In the rows, zero is written as 128.
Known rows, with every step that occurs
M/S/F/P/B/Z: [162 109 178 133 156 123 118  96 109 124 137 141 126 124 159 122 141 165
  67 170 111 147 146 133 205 178 152 143 114 114 137 130 178  91 122  92
 121 130 157 132 165]
M/Z/B/P/F: [170 110 124 152 109 116 182 171 132 136 156 144 100 159 213 125  93 125
  90 174 122 114 121 108 161 145  71 190 142 126 183 131 139 150 130 180
  71  81 198 136 180]
F/P/B: [ 84 139 137 127 140 131 106  84  88 134 143 139  92 135 138 132 117 143
 121 159 161 121 113 134 162 161 105 145 131 164 137 155 143 113  79 103
 136 110 138  87 151]
M/S: [106 131 109 135 139 150 113 163 102 143 102 101 113 115 132 124 117 145
 117 172 127 146 103  98 174 133  85 153 175 114 104 174 140 112 140 125
 110  88 189  87 108]
K/S/F/P/B/Z: [148 137 155 131 141 127 120 107 107 123 133 149  89 118 183  94 144 159
  57 158 133 162 145 139 164 193 172 153  91 138 168 124 151 119  73 102
  95 129 119 170 163]
P/B/Z: [ 94 152 131 132 146 157 143 106  79 151 115 137  73 102 175 114 116 122
  81 175 140 129 123 127 140 158 108 164 131 171 156 155 112 106  80  86
 111 139 138  87 141]
F/P: [111 142 113 145 113 125 115 122  96 146 130 127 101 150 127 107 111 148
 106 160 141 124  91 135 145 135  98 131 158 137 125 136 141 113  91 134
 115  99 133  93 129]
Z/X/Y/M: [123 156  77 121 138 142 192 138  75 157  69  95 108 121 127  95 111 117
 125 146 105 135  64 116  92 115  99  79 173 136 124 118 109 132  98 146
  70 165 116  85 117]
Z/X/S/F: [138 143 135 129 164 149 181 131 105 139  81 152  89 137  77 110 114 127
 106 175  99 151  96 131 102 125 116  94 176 117 126 115 151 113 123 134
  74 160 103 146 127]
S/X/Y/M: [123 161  75 151 128 144 146 142  86 115  69  87 121  91 132  95 117  90
 100 160 139 112  65 117  97 118  93  90 154 122 137 118 132 104  90 139
  82 153 118  93 135]
F/S/M/Y: [111 106  80 131 150 124 143 132  62 107  80 113  99 105 111 113 130 124
 109 161 113 149  53  93 174 106 142 110 182  89 163 126 163 126 129 139
 139  93 114 124 145]
Z/X/Y/M/S: [135 136  90 111 151 144 181 149  91 158  66  68 142 114 112 111 125 135
 133 146  92 150  79 109 137 124  94  87 178 112  98 142 135 127 145 140
  80 148 164  92 112]
Y/M: [ 97 145 100 155 129 130 135 161 109 149 109 109  86 111 152 118 104 124
 124 162 106 133  83 112 117 128 121 139 180 121 138 129 103 140 110 132
 100 117 152  81 113]
Y/M/Z/B/P/F: [186 100 121 157 106 101 186 187 151 141 157 139 107 147 224 138  86 111
 107 164  94 116 112 117 143 148  94 186 149 105 190 116 128 161 147 184
  61  92 204 136 172]
X/Y/M/Z/B/P/F: [203  96 106 150 110  87 206 170 121 141 134 116 136 132 216 107 101 113
  99 148 100 109  86  99 113 121  97 142 148 110 179 107 146 154 138 189
  59 106 191 129 178]
S/X: [ 98 174  91 155 134 169 120 144  96 116  93 116  77 112 123 124 104  97
  94 190 162 117  98 127 137 142  66 136 150 138 134 145 125 100  86 127
  99 129 117 101 139]
Z/M/S/X/Y: [127 148  87 126 156 153 130 136  95 109  73  81 142  96 118 124 135 119
 106 141 170 145  79 137 132 122  64  80 161 123 118 155 185 113 144 126
 108 162 117  98 123]
K/S/F/P/B: [121 129 151 122 148 127  94 118 113 102 140 142  98 127 166 107 131 155
 100 156 162 161 134 123 168 193 160 144  98 135 157 141 158 138  71 105
 113 102 128 157 168]
Y/M/Z/X/S/F: [155 125 134 151 189 116 252 162 153 138 100 147 101 143 111 115  98  90
 125 167  54 150 124 134  69 122 109  96 170 117 162  61 134 145 147 138
  45 139 145 165 133]
K/S: [ 93 153  93 123 122 144 108 175  95 142  97 100  81 111 147 108 119 137
 101 151 150 158  99 102 135 156 103 163 155 141 137 165 111 145  86 127
  93  81 146 117 109]
K/S/F/P/B/Z/X: [150 154 161 109 149 143 163  95 109 128 118 151  87 139 164 105 136 151
  66 155 120 169 141 162 167 204 147 127  90 147 167 117 139 131  75 108
  80 163  97 173 164]
X/Z: [ 99 154  91 169 104 137 170 160  83 145 106 139  87 125 135 103  95 126
  99 184 109 113  91 122 107 129 102 163 157 124 137 122 126 117  74 117
  94 135 133  91 118]
P/B/Z/X: [ 97 167 127 119 155 179 184  89  85 158  97 143  70 120 153 127 111 118
  90 175 130 136 121 147 143 166  92 137 139 181 155 147 101 115  86  96
  90 180 112  94 148]
X/Z/B/P/F/S/M: [195  86 138 172  68 114 179 174  97 129 131 179 132 120 166 145 129 170
  78 171  79 115  83 146 163 139 153 165 145  57 200 117 205 125 140 136
 112 141 134 170 148]
P/B/Z/M: [ 90 151 128 125 157 156 144 104  96 148 118 133  65 105 184 140 124 130
  93 150 154 150 111 159 110 160 119 143 147 183 172 152 127 134 105  79
 128 169 107  82 126]
B/P/F/S: [199 116  99 150 106 136 134 134 106 154 118 159 118 108 179 112 143 143
  66 143 117 151 119 144 180 130 115 145 141  85 145 155 179 106 127 138
 131  88 145 164 138]
B/P/F/S/X/Y/M: [229 132  77 160 115 135 147 130  97 132  66 128 157  74 175  96 156 104
  58 141 115 135  99 161 147 124 121  87 120  63 157 126 197  93 134 156
 105 138 115 172 159]
B/P: [122 128  88 157 100 142 119 146  97 147 111 137  85  95 143 127 107 141
  80 170 145 113  91 126 139 140  85 156 170 133 144 175  99 133 119 140
 108 100 138 104 124]
M/Z/B/P/F/S/X: [214 127 124 161 134 126 165 156 125 126 121 154 122 149 183 138 114  95
  59 183 132 126 138 156 192 151  56 163 118 100 184 114 199 108 155 187
  82  94 156 178 184]
X/S/F/P/B: [126 104 179 135 180 120 115  81 103 118 137 166 108 126  99 119 127 150
 107 164 135 138 124 138 131 146 147 118 133 130 139 126 193  96 106 101
 114 126 123 138 157]
Y/M/Z: [105 139  90 172 153 117 193 177 143 141 127 110  94 133 168 114  93  83
 139 156  94 127 118 110 100 127  89 148 167 140 172  95  99 153 115 138
  80  80 170 103 115]
F/P/B/Z/M: [111 141 143 133 149 125 137  71  94 151 141 145  92 128 169 134 126 146
  92 143 149 143 110 183 136 164 123 130 133 174 165 137 150 126 102  94
 134 169  94  93 140]
F/S: [121 145 102 150 152 136 123 136  81 159  91 121 101 125 128 107 133 131
 101 159 126 160 108 128 161 126 109 131 162 125 117 140 162  97 118 131
 127  93 135 109 102]

Rows
[175 164 101 147 139 163 134 133 107 118  95 137 111 125 155 101 135  90
  77 158 136 160 121 148 181 139  99 125 127  92 143 126 202  67  98 125
 115 116 119 161 154] -> P/F/S/X
[141 132 156 120 147 120 129  98 124 118 135 153  93 120 191 106 149 166
  73 132 147 174 140 173 137 193 181 125 103 144 185 124 164 154  96  92
 111 159  83 162 153] -> K/S/F/P/B/Z/M
[174 130  94 145  84 148 134 147 122 133 131 155 100 111 185 112 118 137
  77 153 132 125 101 119 148 139  97 158 149 102 158 168 132 125 101 139
 105 102 150 140 155] -> B/P/F
[135 148 116 117 183 161 144  93  80 118  73  97 135  72 156 132 148 115
  72 148 171 138 113 149 145 147  85 100 123 153 146 159 185  98 135  84
 113 197 112  97 140] -> P/B/Z/M/S/X/Y
[114 129 106 144 141 128 124 175 120 144 101  87 121 103 143 129 117 141
 124 163  94 144 103 100 159 137 115 147 173  94 115 156 127 118 150 126
 105  97 206  86 104] -> Y/M/S
[109 157  96 147 160 128 234 165 149 151 110 120  89 158 143 124  92  81
 139 161  80 132 114 132 102 140  65 123 174 153 164  85  84 164 118 146
  64 124 153 114 122] -> Y/M/Z/X
[134  99 116 166 124  93 174 187 127 156 127 125  90 134 182 157  82 123
 113 186 103 104 102 126 130 144  83 183 172 136 175 115  91 169 166 194
  64  91 196  98 140] -> Y/M/Z/B/P
[ 98 140 127 150 112 126 156 172  67 154 111 124  85 157 136 125  80 143
 111 207 118 104  76 113 127 136 101 186 165 122 135 125 139 119  99 148
  75 139 159  67 133] -> X/Z/B
[129 127 139 147 154 137 143 149 104 129  97 151  99 115  97 101 121 138
  97 168 110 146 100 105 104 117 136 118 168 106 128 119 161 105 116 122
  94 122 135 131 128] -> X/S/F
[102 123 104 156 128 139 149 154  98 130 109 130 111 112 108 130 143 140
 112 151 124 145  86 126 146 116 138 117 180 111 168 123 164 122 118 101
 140 106 117 125  94] -> F/S/M
[130 124  90 133 143 121 138 162  90 141  80  70 154  91 132 101 130 138
 123 143 105 135  75  88 138 112 114 114 175  99 103 150 153 116 142 136
  93 111 192  78 111] -> X/Y/M/S
[177 115 124 158  70 123 159 169  97 145 131 159  98 139 193 125  96 154
  68 190 106 102  88 129 138 141 109 189 139  87 160 141 157 126 107 162
  71 142 168 132 173] -> X/Z/B/P/F
[144 108 130 155 158 123 129 184 140 118 114 108 125 102 148 112 124 142
 112 171  82 153 107  96 157 140 153 128 164  73 118 129 145 120 151 128
  98 107 189 125 132] -> Y/M/S/F
[168 129 180 112 171 143 159  84 110 134 122 144 121 147 143 129 141 163
  72 174 103 158 148 159 208 184 130 112 114 123 135 123 162  99 131  98
 100 171 141 149 173] -> M/S/F/P/B/Z/X
[138 111 134 141 149 142 119 175 132 108 114 114 118 126 140 104 120 150
  99 185 113 157 111  89 177 141 126 131 160  90 113 143 159 112 140 126
 106  99 177 127 139] -> M/S/F
[191 113 127 118 150 113 176 127 117 129  91  95 168 148 108  94 131 161
 110 148  75 148  87 128 153 138 139  53 156  80 103  99 177 115 143 151
  79 159 144 141 150] -> Z/X/Y/M/S/F/P
[119 142 112 138 130 139 119 186 118 112 110 124  86 117 161  86 122 140
  92 162 134 167 109  92 133 159 144 146 139 116 140 137 130 143  86 127
  85  88 136 148 136] -> K/S/F
[ 99 131 140 120 172 147 129 119 106 147 112 110 101  90 173 150 131 142
 100 152 146 164 127 148 160 161 113 153 151 154 146 175 150 124 149  76
 130 152 153  88 121] -> P/B/Z/M/S
[ 89 128  96 159 118 126 199 211 144 102 133 115  99 122 145 120 112 108
 121 150 128 140 112  91 109 143  91 161 157 150 221 111 110 190  93 111
  87  70 140 148 110] -> K/S/M/Z
[158 107 145 147 143 118 105 142 127 114 130 121 136 149 124 105 128 169
  97 167 116 145 111 119 193 149 135 120 148  82 111 128 179 107 134 130
 110  97 167 138 146] -> M/S/F/P
[ 89 105 131 156 129 118 200 194 124 108 148 121  94 163 139 144  83 118
 144 185 128 105  79  91 122 136  79 163 181 148 201  98 126 170 120 143
  84 103 166  94 134] -> S/M/Z/B
[143 123 128 155 120 119 121 125 114 117 140 142 106 156 136  93 117 153
  93 168 126 134  99 127 146 140 141 117 147 112 132 105 158 113  92 139
 113 111 120 126 156] -> S/F/P
[120 120 119 145 108 129 107 160  83 156 114 124  74 124 152 151  92 163
  91 193 154 107  75 119 160 144  89 177 172 131 134 174 116 139 148 182
  88 107 166  80 137] -> Z/B/P
[168 103 181 147 161 112 129 111 135 132 137 127 136 112 180 124 142 165
  81 161  79 143 143 140 195 177 183 134 117  92 143 119 163 105 141 101
 114 140 171 137 167] -> Y/M/S/F/P/B/Z
[165 149 104 125 143 132 208 138  80 171  56  79 143 106 131  98 133 135
  83 148  67 145  84 121 144 118 103  89 177 111 118 127 126 111 147 133
  60 176 161  97 110] -> B/Z/X/Y/M/S
[ 89 121 118 150 128 134 163 160  96 132 107 135 104  95  76 137 117 139
 116 158 118 124  61 113  87 103 117 122 194 127 168 142 144 131 124  98
 107 123 124 114  98] -> X/S/M
[173 116 123 134  91 137 121 160 102 143 135 140  90 140 198 128 106 158
  82 175 139 118  77 112 172 146 105 177 152 108 146 169 146 130 123 174
  92 110 174 114 170] -> Z/B/P/F
[144 129 164 150 145 125 137  80 101 119 145 162  93 132 167  97 130 144
  69 172 126 128 130 143 159 176 161 131 110 131 158 111 154  98  77  97
 117 149 117 126 180] -> S/F/P/B/Z
[ 93 132  66 109 158 123 128 115  72 123  83  92  63 126 144 111 105 114
 128 154 154 158  48 100 127 116 110 115 187 129 133 151 129 155 122 150
 113 121 109  84 159] -> Z/M/Y
[ 91 107  88 123 147 115 157 133  56 111  80 115  97  92  67 125 111 127
 117 164 114 129  30  69 121  93 126 109 210 102 159 139 138 137 132 135
 104 113 122 114 137] -> X/S/M/Y
[ 88 113  76 129 119 133 147 139  70  95  98 100  80 107 120 118 107 119
 122 170 123 121  33  68 145 110 122 121 194 111 169 134 118 146 110 132
 119 116 126  98 164] -> S/M/Y
[129 154  67 166 147 128 201 156 118 109  86  97 126 113 148  95  98  54
 115 161 126 104  99 118  91 119  62  97 146 142 173  77 131 134  92 145
  67 126 135 112 142] -> S/X/Y/M/Z
[163 103 116 141 152 121 145 171 116 113  86  85 156  94 146  83 133 136
 111 156  89 143  85  78 135 117 158  90 165  79 110 120 163 116 143 132
  91 121 175 112 135] -> X/Y/M/S/F
[115 157  99 151 127 139 167 141  99 163 101 118  76 119 168 117 124 136
  83 157 132 148  87 152 103 128 114 129 180 155 157 134 123 143 119 109
 100 164 102  92 101] -> B/Z/M
[116 164 145 120 148 146 174  57  79 164 114 152  87 146 142 125 118 137
  83 165 125 135 122 174 162 173  96 127 125 177 148 131 120 111  86 105
 102 174 105 102 153] -> F/P/B/Z/X
[106 147 105 136 160 158 111 153 127 108  88 101 110 105 128 154 119 122
 112 161 160 151 105 146 148 144  66 123 163 120 132 162 161 118 157 118
 120 149 126 105 118] -> Z/M/S/X
[131 148 104 151 158 109 193 175  98 113  91  79 127 138 148 111  92  80
 121 180 135  96  84 109 108 127  60 124 152 143 163  82 143 129 113 182
  47 136 157  85 155] -> S/X/Y/M/Z/B
[ 96 119  90 105 158 134 196 124  65 119  67 119  88 114  49 131 106 126
 123 162  99 137  34  92 120 101 107  88 212 113 163 132 131 144 137 133
  85 157 103 125 146] -> Z/X/S/M/Y
[180 157 129 157 123 139 160 156  74 124  96 148 113 152 159 110 119 115
  73 194 108 133 106 158 169 142 115 163 115  74 145 105 230  70 101 147
  85 153 135 148 177] -> P/F/S/X/Z/B
